Known rows, with every step that occurs:
kogaz, zamat: .11 .19 -.07 .31 .17 .25 .13 -.54 .06 -.21 .03 -.02 -.14 .31 -.30 .05 .34 .05 -.05 .06 -.13 .19 -.21 .04
fakom, getil, sumit, ganik, zamat: -.27 .13 .05 -.18 .08 .02 -.17 -.74 -.13 .04 .07 .32 .16 -.45 .15 .08 -.21 .42 -.26 .23 .26 .04 .16 .15
vuru, ganik, fakom, getil, zamat, kogaz: .03 .26 -.24 .29 .24 -.47 .46 -.24 .11 -.68 -.47 .36 .04 -.15 .08 .06 -.09 .50 .48 .36 .03 -.20 .11 .06
ganik, zamat, getil: -.19 .25 .11 .18 -.24 .15 -.01 -.06 -.04 .16 -.23 .22 -.06 -.04 -.15 .06 -.28 .18 -.03 .20 -.09 .22 .20 .17
fakom, getil, sumit: -.01 .11 -.23 .03 .25 .02 .02 -.56 -.06 -.09 .06 .23 .18 -.15 -.01 -.07 -.06 .39 .05 .27 .08 -.23 -.26 -.01
fakom, getil: .07 .00 -.06 -.03 .11 .06 .13 -.41 .03 -.13 -.16 .27 -.05 -.21 .10 -.11 -.05 .31 .20 .32 -.06 -.03 -.28 .07
zamat, ganik, fakom, getil, sumit: .15 .21 -.35 .24 -.30 .25 -.04 -.26 -.16 .20 .30 -.04 .39 -.05 .33 -.26 -.17 .31 .03 .08 .21 -.27 -.23 .10
vuru, ganik: -.02 .07 .07 .21 -.06 -.42 .24 -.56 .14 -.23 -.07 .23 -.19 .07 -.05 .34 -.06 .48 .41 -.09 -.10 .25 -.16 .09
getil, zamat, ganik, fakom: .05 .26 -.20 .45 -.36 .16 .15 .14 -.05 .12 -.05 -.05 .40 .08 .25 -.31 -.21 .04 .27 -.02 .04 -.04 .01 .27
sumit, getil: -.13 .28 .11 .14 -.35 .15 -.01 -.56 .00 .02 .37 .34 -.06 -.11 .17 .00 .10 .30 .00 -.07 .02 .10 .27 .02
ganik, zamat, kogaz: -.21 .37 .19 .13 -.28 .05 .40 -.29 -.10 -.13 .11 .15 -.34 -.16 -.31 .09 -.16 .35 -.15 .01 -.05 .05 .29 .15
sumit, ganik, fakom, getil, zamat: .02 .13 -.16 .06 .39 .04 -.04 -.29 .04 -.28 -.42 .28 .47 -.39 .49 -.18 -.03 .19 .24 .37 .20 .05 .16 .26
ganik, zamat: -.16 .23 .28 .11 -.49 .04 .04 -.35 .00 .14 .15 .19 -.34 -.17 -.10 .14 -.27 .31 -.06 -.08 -.01 .21 .16 .24
kogaz, zamat, getil, sumit: .04 .31 -.38 .38 .52 .34 -.03 -.41 -.10 -.17 -.13 .01 .34 .54 -.44 .03 .31 -.01 -.16 .30 -.07 .01 -.15 -.10
kogaz, zamat, getil, fakom: .05 .13 -.21 .19 .64 .01 .15 -.22 -.04 -.04 -.47 .12 .19 .34 -.25 .09 .33 -.16 -.04 .51 -.12 .05 -.09 -.03
vuru, ganik, fakom, getil: .23 .13 -.03 .22 -.21 -.40 .05 -.49 .18 -.25 -.06 .28 -.16 -.17 .31 .22 -.09 .58 .45 .10 .07 .09 -.15 .14
zamat, getil: -.02 .15 -.14 .21 .24 .16 .12 -.08 -.04 -.06 -.34 .13 .21 .12 -.09 -.04 -.04 .09 .21 .24 -.15 .16 -.10 .10
kogaz, zamat, getil, sumit, ganik: -.07 .24 -.38 .26 .85 .37 -.09 -.61 -.14 -.23 -.25 -.02 .59 .38 -.23 .08 .41 -.02 -.24 .29 .06 .22 -.02 -.04
vuru, ganik, zamat, getil, fakom: -.26 .11 .18 .05 -.05 -.70 .12 -.23 .04 .11 -.46 .44 -.15 -.09 -.06 .47 -.29 .31 .20 .34 -.04 .21 .21 .10
fakom, ganik, zamat, getil, sumit: -.52 .33 -.15 .13 -.02 .13 -.21 -.21 -.33 .31 .11 .23 .27 .17 -.32 .09 -.20 .34 -.20 .10 .18 .00 .31 -.05
sumit, getil, fakom: -.19 .21 .12 -.06 -.12 -.20 .05 -.53 -.06 .13 .27 .42 .00 -.25 .24 .07 .13 .21 -.04 .12 .11 -.03 .32 .00
getil, sumit, ganik, fakom: .00 .41 -.14 .24 .13 .12 -.18 -.64 -.16 .00 .35 .00 .48 -.05 .24 .07 .09 .35 -.10 -.22 .35 .21 .23 .26

Rows:
.27 .25 -.43 .40 -.14 .46 -.06 -.42 -.11 .05 .29 -.16 .30 .29 .12 -.22 .19 .12 -.15 .15 .17 -.25 -.33 -.01 => kogaz, zamat, ganik, fakom, getil, sumit
.23 .17 -.08 .16 -.16 .11 -.02 -.29 .05 -.03 .03 .17 .02 -.22 .31 -.08 -.04 .36 .19 .16 .09 -.01 -.08 .17 => ganik, fakom, getil
.35 .12 -.27 .38 -.25 .46 .05 -.24 .00 .00 .08 -.15 .06 .21 .25 -.25 .16 .03 .01 .18 .01 -.06 -.35 .06 => kogaz, zamat, ganik, fakom, getil
-.22 .31 .23 .20 -.34 -.45 .48 -.48 .04 -.32 -.01 .25 -.49 -.06 -.29 .38 -.22 .60 .12 -.08 -.08 .13 .24 .09 => vuru, ganik, zamat, kogaz
.12 .16 -.19 .22 .03 .03 .03 -.09 .08 -.20 -.31 .30 .20 -.25 .27 -.22 -.14 .21 .31 .37 .08 -.14 .01 .19 => ganik, fakom, getil, zamat
-.09 .12 -.26 .05 .55 -.06 .53 -.14 -.03 -.58 -.56 .33 .16 -.23 -.15 -.26 -.04 .19 .25 .58 -.10 -.35 -.03 .00 => fakom, getil, zamat, kogaz
-.58 .27 .29 -.15 -.49 -.23 -.15 -.47 -.21 .45 .49 .56 -.18 -.28 .13 .19 -.05 .37 -.25 .01 .27 -.01 .68 -.06 => sumit, getil, fakom, ganik, zamat
-.06 -.08 -.23 .09 .09 .12 .28 .03 -.02 -.06 -.44 .19 .34 -.16 .21 -.40 -.24 .03 .35 .48 -.08 -.26 -.33 .07 => fakom, getil, zamat, ganik
.10 .18 -.24 .37 .40 .36 .09 -.25 .03 -.20 -.35 .03 .12 .45 -.33 .00 .30 -.09 -.01 .31 -.21 .20 -.18 -.03 => kogaz, zamat, getil
-.40 .20 .19 .06 -.39 .05 -.04 -.34 -.20 .26 .30 .24 -.23 -.03 -.17 .13 -.18 .41 -.04 -.15 .11 .17 .26 .10 => fakom, ganik, zamat
-.28 .09 -.04 -.06 .33 -.28 .15 -.35 -.22 .21 .05 .26 .11 .02 -.06 .10 .09 .24 .11 .09 .13 -.02 .06 .01 => getil, fakom, ganik
-.32 .11 -.23 -.03 .58 -.21 .09 -.05 -.26 .23 -.33 .28 .38 .14 -.10 .02 .06 .11 .15 .35 .06 .01 .09 -.06 => zamat, getil, fakom, ganik
-.34 .26 -.04 -.15 .30 .02 .20 -.69 -.22 -.25 .02 .23 .14 -.44 -.04 .01 -.11 .46 -.34 .31 .24 -.14 .31 .07 => fakom, getil, sumit, ganik, zamat, kogaz
.12 .14 -.07 .00 .16 .13 -.08 -.52 .01 -.13 -.06 .17 .24 -.37 .52 -.07 .06 .33 .12 .15 .22 .22 .04 .26 => sumit, ganik, fakom, getil
-.21 .16 .16 .23 -.27 -.36 .06 -.27 .09 -.05 -.32 .33 -.22 .05 -.12 .39 -.33 .41 .24 .13 -.11 .33 .14 .11 => vuru, ganik, zamat, getil
.30 .29 -.19 .58 -.40 .50 .08 -.23 -.01 .10 .28 -.30 .06 .42 .07 -.13 .21 -.02 -.05 -.16 .00 .14 -.16 .15 => kogaz, zamat, ganik, fakom
-.51 .31 .09 -.10 .07 -.31 .39 -.27 -.32 .13 .11 .28 -.18 -.12 -.30 .16 -.07 .35 -.21 .10 .16 -.13 .48 .00 => getil, fakom, ganik, zamat, kogaz
-.65 .41 .20 -.13 -.29 -.21 .22 -.43 -.33 .16 .44 .53 -.19 -.24 -.06 .11 .04 .41 -.35 .07 .25 -.17 .85 -.13 => sumit, getil, fakom, ganik, zamat, kogaz
.14 .27 .04 .41 -.33 -.38 .07 -.47 .17 -.16 .13 .14 -.15 .09 .15 .34 -.04 .54 .40 -.24 .05 .30 .03 .21 => vuru, ganik, fakom
-.03 .43 -.30 .28 .40 .22 -.22 -.34 -.19 .00 -.04 .01 .74 .07 .20 .03 .07 .23 -.04 .04 .27 .21 .26 .18 => zamat, getil, sumit, ganik, fakom
-.07 .39 -.11 .42 -.71 .28 -.01 -.02 -.05 .14 .29 .19 .36 -.01 .50 -.30 -.08 .09 .13 -.07 .14 -.09 .38 .13 => sumit, getil, zamat, ganik, fakom
.13 .28 -.09 .41 -.56 .29 .10 -.07 -.08 .25 .31 -.16 .18 .10 .29 -.16 -.12 .18 .15 -.25 .06 .09 -.09 .25 => zamat, ganik, fakom
-.04 .25 -.26 .10 .56 .02 .34 -.24 -.06 -.56 -.44 .26 .45 -.37 .27 -.20 .05 .23 .15 .44 .18 -.10 .31 .19 => sumit, ganik, fakom, getil, zamat, kogaz
